What can hang from each mark:
K39: K836
K407: K395
K17: K116
K473: K395
K395: K17 K476 K512
K697: K395
K221: K697
K476: K983
K116: K17
K512: K395
K836: K39 K395
K88: K395
K983: K407 K512

Every row comes from one small tree of marks. Brackets hold a mark, then the marks that hang from it, in the order of their numbers. Every link used is in the known rows. Which tree was each row made from?
Known rows:
(K39 (K836 (K395 (K17 K116)))): [ 2.32 -1.58 -3.61  0.81  1.18  1.37  0.65 -0.71  2.62 -0.95  0.65 -0.23
 -1.38 -2.37  0.95 -0.58 -1.05  0.82  4.76  2.25  1.11 -0.61  0.77 -2.59
  2.59 -5.98 -2.94  3.16 -3.52]
(K39 (K836 (K395 K476 K512))): [ 2.48 -1.51 -1.46  0.31 -0.93  3.01  2.91  2.54  2.06 -0.74 -0.35 -1.20
 -0.03 -2.37  0.85 -2.94 -0.30  3.34  2.85 -1.00 -1.13 -1.41  1.23 -1.70
  2.66 -1.11 -1.23 -0.05 -0.26]
(K983 K407 K512): [-1.89  0.01 -2.38 -2.82  1.95  2.96 -0.62  0.70  1.66 -0.77  1.52  0.51
 -2.77  2.81 -0.32  3.73 -0.59 -1.02 -2.46  1.55 -1.88 -2.67 -1.32  0.93
  0.24 -2.05  0.40  0.16  0.42]
(K476 (K983 K407 (K512 (K395 (K17 K116))))): [-2.59 -0.80 -0.56 -2.89  0.88  0.76 -0.95 -1.00 -1.68  1.30  2.43  1.04
 -0.38  2.32  0.46  3.68  2.72 -1.99 -3.75  1.16 -0.36 -0.90 -2.61  1.56
 -2.74  1.36  0.83  0.93  1.16]
(K116 K17): [-0.33 -0.10 -3.53 -1.15  2.41  0.59 -2.79 -2.03  2.48 -2.83 -0.82  1.85
 -1.75  1.77 -0.78  0.86 -2.70 -1.52  2.09  5.52 -0.89 -1.08  1.33 -2.95
  1.56 -5.88 -3.44 -0.45 -1.42]
(K221 (K697 K395)): [-0.04  1.75 -2.96  0.16  1.13  1.38 -1.58 -0.33  0.08 -4.02 -1.03 -1.47
 -2.97  0.12 -0.67  4.14 -3.92  1.73  2.17  1.68  0.66 -1.97  0.36 -2.09
  0.29 -4.50 -4.93 -2.52 -2.59]
(K473 (K395 (K17 K116) (K476 (K983 K407)) K512)): [-0.85 -0.19  2.82 -0.71 -1.47 -2.18  0.21 -2.25 -1.30  0.86  0.17  0.26
  2.89  0.12 -0.37 -1.36  1.71 -1.71 -2.34 -2.73 -0.14  0.95  1.05  0.72
 -3.05  2.08  3.06 -0.24  1.47]
(K983 K407 (K512 (K395 K17 K476))): [-1.78 -0.22  0.96 -2.14  0.23  2.51  1.68  1.00 -1.43  1.71  2.71  0.35
 -0.49  1.00  2.31  1.26  2.86 -1.67 -2.57  0.01 -0.35  0.31 -1.45  2.24
 -1.85  3.58  3.63 -0.10  2.38]
(K697 (K395 K17 (K476 (K983 K407)) K512)): [-0.43  1.88  2.73  1.28 -1.87 -3.89  0.79  0.34 -0.87  0.61 -0.28 -1.73
  0.44  1.64  0.40 -0.98 -0.48  0.79 -1.18 -4.60 -0.37  0.94  0.70  2.43
 -4.28  4.76  1.95  0.70  1.87]
(K407 (K395 K17 (K476 (K983 K512)))): [-1.68  0.09  2.59 -1.45  0.19 -1.98 -0.69 -0.32 -0.22  1.84 -0.12  1.41
 -0.42  1.35 -1.86  0.38  2.28 -0.88 -3.38 -0.23  0.85  1.89 -2.16  2.35
 -0.69  4.73  2.05 -1.09  2.60]
(K836 K39 (K395 K17 (K476 (K983 K407)) K512)): [ 1.29 -1.77  2.56  2.67 -1.59  0.91  4.22  3.23 -0.67  1.30  1.73 -2.23
  0.45 -2.54  1.47 -2.27  1.88  1.53  1.02 -4.58 -0.32  0.14 -1.47  1.08
 -1.38  3.69  2.62  3.01  1.82]
(K697 (K395 K17 K512)): [-0.08  1.07 -0.30  1.62  0.27 -2.54 -1.84 -1.15 -0.37 -0.57 -1.12 -1.60
  0.09 -0.04  0.57 -0.66 -3.50  0.52  2.54 -0.87  0.62 -0.37  2.01  0.31
  1.93 -0.42 -0.89 -0.51 -2.06]
(K88 K395): [-0.41 -0.45 -2.49 -1.72  0.93  2.97 -0.60 -1.46  2.32 -3.39  0.14  2.87
 -3.60  0.89 -0.69  0.71 -1.04 -0.45  0.99  1.78 -0.22 -1.06  1.53 -1.30
  2.06 -3.59 -0.70 -1.80 -1.67]
(K221 K697): [ 0.57  0.39 -3.52 -0.34  1.66  2.91 -1.61  0.83  0.40 -3.17  0.13 -0.58
 -2.59 -0.43 -0.77  3.68 -3.17  0.58  1.55  3.10 -0.45 -1.71 -0.37 -1.93
  1.22 -5.77 -4.50 -2.08 -2.46]
(K407 (K395 (K17 K116) K512)): [-0.33  0.04  0.44  0.37  1.48 -1.03 -2.92 -3.71 -0.28  1.18 -0.98  2.06
  1.31 -1.34 -0.99  0.06 -2.29 -1.11  0.16  1.91  1.61  0.09  0.96  0.95
  2.92 -2.95  0.05 -0.39 -2.41]
(K983 K407 (K512 (K395 K17))): [-2.31 -1.31 -0.82 -2.85  1.34  2.93  0.53  0.30 -1.33  0.99  3.54  0.16
 -1.70  0.98  1.92  2.82  1.93 -1.63 -2.09  0.53 -0.37 -0.91 -2.26  2.00
 -0.44  1.79  2.22  0.29  0.94]
(K39 K836): [ 0.58 -2.24 -4.37 -1.05  1.72  1.74 -0.66  1.23  3.54 -2.43  0.97  0.55
 -2.94 -0.05  0.26  0.36 -0.91  1.14  2.29  2.36 -0.92 -1.61  1.14 -2.36
  3.13 -4.92 -2.94  0.34 -2.61]
(K395 K17 K476 K512): [ 1.25  0.97  0.92  1.80 -0.37 -1.46 -0.47  0.67 -0.43  1.22 -0.92 -0.45
  1.88 -0.78  0.89 -3.00 -1.72 -0.66  1.11 -0.24 -0.49  1.34  1.90  0.50
  1.56  0.66  0.84 -0.07 -0.52]
(K395 K512): [ 0.24 -0.19 -2.10  0.09  1.01  1.04 -1.80  0.45  0.57 -1.14 -0.54 -0.14
 -0.25  0.20 -0.37 -0.10 -2.81  0.51  0.75  1.39 -1.80 -1.87  1.17 -0.69
  3.80 -3.29 -1.48 -1.52 -1.53]
(K836 K395): [ 1.29 -0.22 -3.26  0.53  0.98  3.65  1.02  0.82  1.93 -2.37 -0.04 -0.41
 -2.63 -0.55 -0.56  0.90 -1.52  1.77  2.53  1.86 -0.87 -1.45 -0.85 -2.07
  3.75 -5.49 -2.08 -0.68 -0.78]
(K407 (K395 K476)): [-0.28  0.34  0.09 -0.54  0.88  1.53 -0.14 -0.53  1.59 -0.74 -0.78  2.60
 -1.37  0.11 -1.44  0.09  0.15  0.23 -0.97  1.70  0.36  0.92  0.32 -0.09
  1.98 -2.23  0.87 -2.43  0.35]
(K476 (K983 K512)): [-1.59 -0.38 -2.10 -2.09  1.17  0.26 -2.34  1.17  1.09 -1.03 -0.10  0.23
 -1.79  3.14 -1.93  2.67  0.21 -0.10 -2.43  1.69 -2.05 -1.64 -1.93  0.00
  1.46 -0.07 -1.77 -1.27  0.68]
(K697 (K395 (K17 K116) (K476 (K983 K407)) K512)): [-0.27  2.74  2.38  1.22 -1.61 -4.20 -0.44 -1.67 -0.83  0.96 -1.33 -0.69
  1.81  1.82 -0.09 -0.20 -1.04 -0.26 -1.18 -2.61  0.34  0.57  1.67  1.65
 -4.87  1.98  1.14  1.52  0.67]
(K983 (K512 (K395 (K17 K116) K476))): [-1.07  0.47  0.10 -1.45  0.67  1.17 -0.73 -1.17 -1.57  1.92 -0.04  1.45
  1.85  0.53  1.24  0.40  1.69 -2.29 -1.28  3.38  0.67  0.44  0.22 -0.33
  0.30  0.27  0.87 -0.50 -0.35]
(K512 (K395 (K17 K116) K476)): [ 0.45  0.27 -0.46  0.44  0.26  0.52 -0.14 -1.46 -1.03  0.64 -0.23  1.80
  1.68 -0.55  1.70 -0.59  1.01 -1.56  0.65  3.12  0.95  1.68  1.39 -1.44
  0.52 -2.54  0.17 -0.32 -1.33]

Which tree is each row?
[-0.42  0.18  0.79 -0.32 -0.58 -0.13  0.92 -0.48 -1.35  1.06  1.55  1.36
  0.77  1.26  1.01  0.80  2.97 -1.22 -2.52  0.28  0.09  1.53 -0.67  0.71
 -4.03  0.55  1.59  1.19  1.33] : (K512 (K395 (K17 K116) (K476 (K983 K407))))
[-1.13 -0.67  1.28 -0.40  1.09  0.35 -0.35 -1.38 -0.17  1.17  1.87  1.12
 -0.91 -0.86  0.26  0.39 -0.94 -0.68 -1.07 -1.46  0.64 -0.09 -0.62  3.27
  0.74  0.37  2.81  0.08  0.14] : (K983 (K407 (K395 K17 K512)))
[ 0.31  1.62  0.54  0.61 -0.29 -2.24 -0.10 -0.59  0.72  0.87  0.26  1.02
  0.41  2.04 -0.33  0.41  0.43 -1.92 -1.68  0.62 -0.27  1.57  0.33  0.56
 -4.11 -1.27  0.90  2.37  0.46] : (K395 (K17 K116) (K476 (K983 K407)))
[-1.21 -0.32  1.67 -0.32  0.47 -1.81 -1.71 -2.71 -0.56  1.66  0.62  1.86
  0.59  0.32 -1.42  1.52 -0.28 -1.08 -2.80 -0.80  0.63  0.08 -0.77  2.87
 -1.73  0.32  1.50  0.91  0.31] : (K476 (K983 (K407 (K395 (K17 K116) K512))))
[ 0.63  2.26  1.94  1.91 -1.75 -3.43 -0.82  0.84 -2.63 -0.72 -1.79 -3.03
  1.14 -0.38 -0.31  0.07 -2.27  1.74  0.71 -2.86  0.87  0.92  0.49  0.68
 -3.11  3.60 -2.36 -1.61  0.13] : (K221 (K697 (K395 K17 (K476 K983) K512)))
[ 0.25 -0.03  2.50  0.28 -1.96 -1.76  0.42 -0.59 -0.38 -0.11 -0.76  1.21
  0.56  0.40 -0.17 -3.39  0.39 -0.30 -0.42 -2.71  0.10  1.85  1.74  1.33
 -1.02  4.77  1.93 -0.95  1.13] : (K88 (K395 K17 (K476 K983) K512))
[-2.04 -1.80 -0.64 -1.91  0.60  0.05 -1.18  0.81 -1.85  0.54  1.96 -0.05
 -0.77  1.59  0.48  1.64  2.69 -0.75 -2.17  0.78 -0.46  0.01 -2.70  1.03
  0.89  3.61 -0.14 -0.92  1.34] : (K476 (K983 (K512 (K395 K17))))
[ 2.09 -2.28 -3.25  0.69  0.77  1.90  1.92  1.28  2.51 -1.19  1.71 -1.32
 -2.53 -2.51  1.32 -1.28 -0.35  1.90  4.82  0.51  0.65 -0.26 -0.17 -1.95
  3.14 -3.27 -2.05  2.23 -2.13] : (K39 (K836 (K395 K17)))
[-2.96 -0.90  1.24 -2.71  1.11 -0.52 -0.73 -0.71  0.29  1.34  2.43  1.29
 -2.48  2.04 -1.61  3.11  1.85 -1.35 -4.24 -1.13  0.46  0.05 -3.51  3.91
 -1.71  3.61  2.53  0.40  2.39] : (K476 (K983 (K407 (K395 K17)) K512))
[ 0.00  1.65 -1.85  0.37  0.39  1.00 -2.03 -0.20 -1.15 -2.94 -1.56 -2.20
 -0.83 -0.53 -0.54  3.04 -4.82  2.29  1.89  0.25  0.05 -2.72  0.95 -0.95
  0.83 -2.49 -4.33 -3.04 -2.27] : (K221 (K697 (K395 K512)))
[ 0.42  2.46 -0.91  1.44  0.54 -1.61 -3.25 -2.68 -1.88 -1.16 -1.98 -1.79
  1.19 -1.29 -0.08  2.33 -5.29  0.27  2.74  1.01  1.89 -1.33  1.94 -0.89
 -0.50 -3.42 -4.26 -0.60 -3.92] : (K221 (K697 (K395 (K17 K116) K512)))
[-0.52  1.60  0.48 -0.45  0.09 -2.88 -1.96 -0.57  0.05  1.70 -1.48  0.72
  1.57  2.43 -1.28  0.39  0.68 -2.06 -2.10  1.97 -0.30  1.05 -0.03  0.22
 -1.70  0.89 -0.17  1.14  0.42] : (K395 (K17 K116) (K476 (K983 K512)))
[-0.29 -1.09  0.66 -0.92 -0.74  1.05  0.10 -0.62 -0.20 -1.32 -1.19  0.37
  1.74 -0.76 -0.38 -2.39  0.31 -0.09 -0.38 -1.09 -1.05 -0.26  2.01 -1.66
  2.88  0.02  1.49 -3.81  0.73] : (K473 (K395 K476 K512))
[ 2.74 -0.91  0.28  1.46 -1.67 -1.39  1.68  0.77  0.86  1.11 -0.82 -1.00
  2.25 -2.05  0.24 -3.51  0.57  1.90  2.39 -1.35  0.11  0.44  0.83 -1.11
 -0.16  0.53 -1.33  2.31 -0.41] : (K39 (K836 (K395 (K17 K116) (K476 K983) K512)))
[ 2.24 -0.59  0.80  3.44 -0.30  1.20  1.91  0.21 -0.43  1.31 -1.04 -0.72
  2.67 -4.27  1.39 -3.18 -0.85  0.44  4.11 -0.11  1.16 -0.27  1.29 -1.82
  2.50 -1.91  0.42  2.54 -2.16] : (K836 K39 (K395 (K17 K116) K476 K512))
[ 0.81  3.29  1.58  1.86 -1.47 -3.82 -1.99 -1.42 -2.51 -0.23 -2.92 -1.99
  2.60 -0.20 -0.84  0.89 -3.10  0.74  0.64 -0.81  1.34  0.50  1.49 -0.29
 -3.59  1.09 -3.11 -0.85 -1.23] : (K221 (K697 (K395 (K17 K116) (K476 K983) K512)))
[-1.23 -0.34  0.44 -1.32  0.32  1.60  0.44  0.87 -1.62  1.41  0.96  0.42
  0.43  0.32  1.71 -0.05  2.13 -1.45 -1.31  1.47  0.07  0.75 -0.68  0.74
  1.04  3.01  1.74 -1.19  1.05] : (K983 (K512 (K395 K17 K476)))
[-1.76 -0.11  1.43 -2.16 -0.24 -2.25 -1.54 -2.29 -0.61  0.56 -1.04  0.95
  2.11  1.47 -1.60 -0.26  2.77 -2.49 -2.61  0.28  0.73  1.17 -0.09 -0.91
 -1.05  2.37  1.27 -1.20  1.14] : (K473 (K395 (K17 K116) (K476 (K983 K512))))
[-0.10  0.57  1.56 -0.65 -1.10  0.85  3.08  2.11  0.06  1.33  1.45 -1.50
 -1.27  1.54 -0.04  0.43  2.31  0.07 -1.91 -2.22 -0.70  0.57 -3.22  2.24
 -3.24  4.08  2.35  1.70  3.71] : (K836 (K395 K17 (K476 (K983 K407 K512))))
[-1.35 -1.05  2.02 -0.43  0.22 -1.35 -0.48 -0.87 -0.60  1.13  1.85  0.82
 -0.77  0.24 -1.07  0.67  0.38 -0.07 -2.74 -2.78  0.02  0.52 -1.79  3.74
 -0.88  2.87  2.18  0.00  1.68] : (K476 (K983 (K407 (K395 K17 K512))))
[ 1.90 -2.56 -3.26 -0.08  0.17  3.53  1.49  1.94  2.23 -1.61  0.52 -1.34
 -1.39 -2.37  0.64 -1.34 -1.24  3.50  3.58 -0.23 -1.18 -2.82  0.46 -1.70
  4.49 -2.91 -2.54  0.11 -1.52] : (K39 (K836 (K395 K512)))
[-1.57 -0.38 -0.79 -2.64  0.53  3.45  0.33  1.35 -0.72  0.00  0.39  1.03
 -0.16  1.32  0.75  1.16  2.13 -0.33 -2.24  2.26 -1.37 -0.94 -0.88 -0.51
  1.50  1.13  0.92 -2.80  1.34] : (K983 (K512 (K395 K476)))
[ 0.05  0.82  2.97  0.72 -0.55 -3.28 -1.69 -2.43 -0.87  2.13 -1.84  2.05
  2.85 -0.29 -1.79 -1.66  0.17 -0.58 -1.95 -0.25  1.13  1.95  0.58  1.53
 -0.51  1.36  1.18 -0.66  0.38] : (K407 (K395 (K17 K116) (K476 K983) K512))
[ 1.30  1.79  0.46  1.76 -0.05 -2.08 -1.72 -1.50 -0.31  1.59 -1.93  0.53
  3.40 -0.62  0.55 -2.29 -2.29 -1.45  1.07  1.68  0.08  0.90  2.72 -0.48
  0.96 -2.21 -0.06  0.70 -1.79] : (K395 (K17 K116) K476 K512)
[ 0.29  1.68  2.18  2.20 -1.77 -4.91 -0.61  0.32 -1.13  0.15 -1.98 -1.83
  1.35  1.04 -0.13 -2.09 -1.06  0.96  0.34 -2.92  0.15  1.37  1.46  0.89
 -1.28  4.04  0.12 -0.65  0.81] : (K697 (K395 K17 (K476 K983) K512))
[ 0.47 -0.72  0.73  1.21 -0.17  0.30  1.17  1.02 -0.04  1.46 -0.41 -0.53
  0.98 -1.07 -0.14 -0.34  2.09 -0.26  0.98  0.23  0.87 -0.14 -1.70 -1.16
  0.13  1.12  0.12  2.98 -0.11] : (K836 K39 (K395 (K17 K116) (K476 (K983 K512))))
[ 2.41 -1.67 -0.59  1.29 -1.25 -0.54  3.04  2.76  2.12 -0.33  0.83 -1.21
 -1.25 -1.43  0.60 -2.51  1.91  2.44  2.81 -1.52  0.07  1.67 -0.66 -1.20
 -0.23  1.02 -1.08  2.14  0.52] : (K39 (K836 (K395 K17 (K476 K983))))
[ 0.22  2.50 -0.48  0.66 -0.89 -0.82 -0.49  1.03 -0.45 -3.10 -1.69 -1.64
 -1.57  1.30 -1.64  2.82 -1.40  2.22  0.03 -0.26  0.15 -0.17 -0.09 -1.37
 -3.01 -0.49 -3.88 -2.77  0.07] : (K221 (K697 (K395 (K476 K983))))
[-2.27 -0.51 -1.27 -2.72  1.75  2.50 -0.69 -1.64 -1.20  1.35  2.41  1.34
 -0.40  1.23  1.81  3.53  1.41 -2.53 -2.13  2.35  0.13 -1.49 -1.30  1.17
 -1.01 -1.00  1.41  0.79 -0.24] : (K983 K407 (K512 (K395 (K17 K116))))
[ 2.47 -1.80  0.57  1.49 -1.97 -0.85  2.82  2.92  0.80  0.74  0.32 -2.17
  0.79 -2.14  0.81 -3.92  1.25  2.91  2.44 -3.21 -0.48  0.83 -0.15 -0.29
  0.45  3.16 -0.42  1.54  1.03] : (K39 (K836 (K395 K17 (K476 K983) K512)))
[ 0.43 -1.51  1.17  1.28 -0.52  0.65  2.56  3.07 -0.20  1.05  0.65 -1.60
 -0.36 -1.40  0.48 -1.08  2.98  0.79  1.03 -1.52  0.29  0.29 -2.55 -0.26
  0.80  3.78  0.77  2.17  1.47] : (K836 K39 (K395 K17 (K476 (K983 K512))))
[ 2.14 -1.45  0.00  3.24  0.14  2.08  3.23  2.15  0.72 -0.18  0.64 -1.11
 -0.75 -3.52  1.84 -2.39  0.68  0.71  4.50 -0.36  1.17  0.94 -0.16 -2.01
  2.71 -1.45  0.55  2.34 -1.24] : (K836 K39 (K395 K17 K476))
[ 1.89 -1.45  0.03  2.30 -0.54  3.84  2.94  2.78  0.35 -0.45 -0.61 -1.18
  0.44 -3.38  0.87 -2.52 -0.28  2.45  3.14 -1.14 -0.62 -1.49  0.46 -1.94
  3.87 -0.99  0.18  0.22 -0.61] : (K836 K39 (K395 K476 K512))
[ 1.89 -1.46 -1.15  2.05  0.22  4.15  3.13  2.44  1.66 -1.59 -0.06 -0.30
 -1.38 -2.66  0.82 -1.09  0.71  2.00  3.38  0.52 -0.15 -0.78 -0.24 -2.99
  3.17 -3.30 -0.53  0.62 -0.71] : (K836 K39 (K395 K476))
[ 0.38  2.69  1.81  2.09 -1.50 -5.40 -1.72 -1.86 -0.93  0.64 -3.05 -0.71
  2.83  1.15 -0.58 -1.59 -1.68  0.11  0.28 -1.23  0.57  1.00  2.36  0.04
 -1.93  1.34 -0.74  0.19 -0.54] : (K697 (K395 (K17 K116) (K476 K983) K512))
[ 0.42  1.55  1.77  0.70 -1.00 -2.61 -0.34 -0.46 -0.54  1.89 -0.39  0.15
  2.51  1.16  0.04 -0.95 -0.38 -1.23 -2.01 -1.08 -0.90  0.80  0.82  1.56
 -3.83  0.85  1.46  1.94  0.84] : (K395 (K17 K116) (K476 (K983 K407)) K512)
[-0.76 -1.22  0.00 -1.27 -0.80 -0.22  0.30  0.11  0.62 -2.36 -0.47  0.83
 -0.44  1.09 -1.74 -0.76  2.58  0.21 -1.54 -0.71 -0.93  1.08  0.15 -1.99
  0.57  0.20  0.27 -3.22  1.89] : (K473 (K395 (K476 K983)))
[-2.36 -0.08  1.93 -2.96 -0.47 -1.48 -0.23 -2.07 -0.46  0.90  0.68  0.90
  1.09  2.00 -0.91  1.08  3.16 -2.89 -3.94 -1.34  0.31  0.54 -0.89  0.72
 -3.83  2.86  3.12  0.14  2.38] : (K473 (K395 (K17 K116) (K476 (K983 K407 K512))))
[-0.79  0.40  0.68 -1.45  0.85  2.42  1.21 -0.36  1.66 -0.39  0.83  2.57
 -2.32  0.75 -0.90  1.54  0.64 -0.20 -2.45  0.44 -0.02  0.28 -0.38  1.48
 -0.85 -1.75  2.74 -1.15  1.56] : (K983 (K407 (K395 K476)))
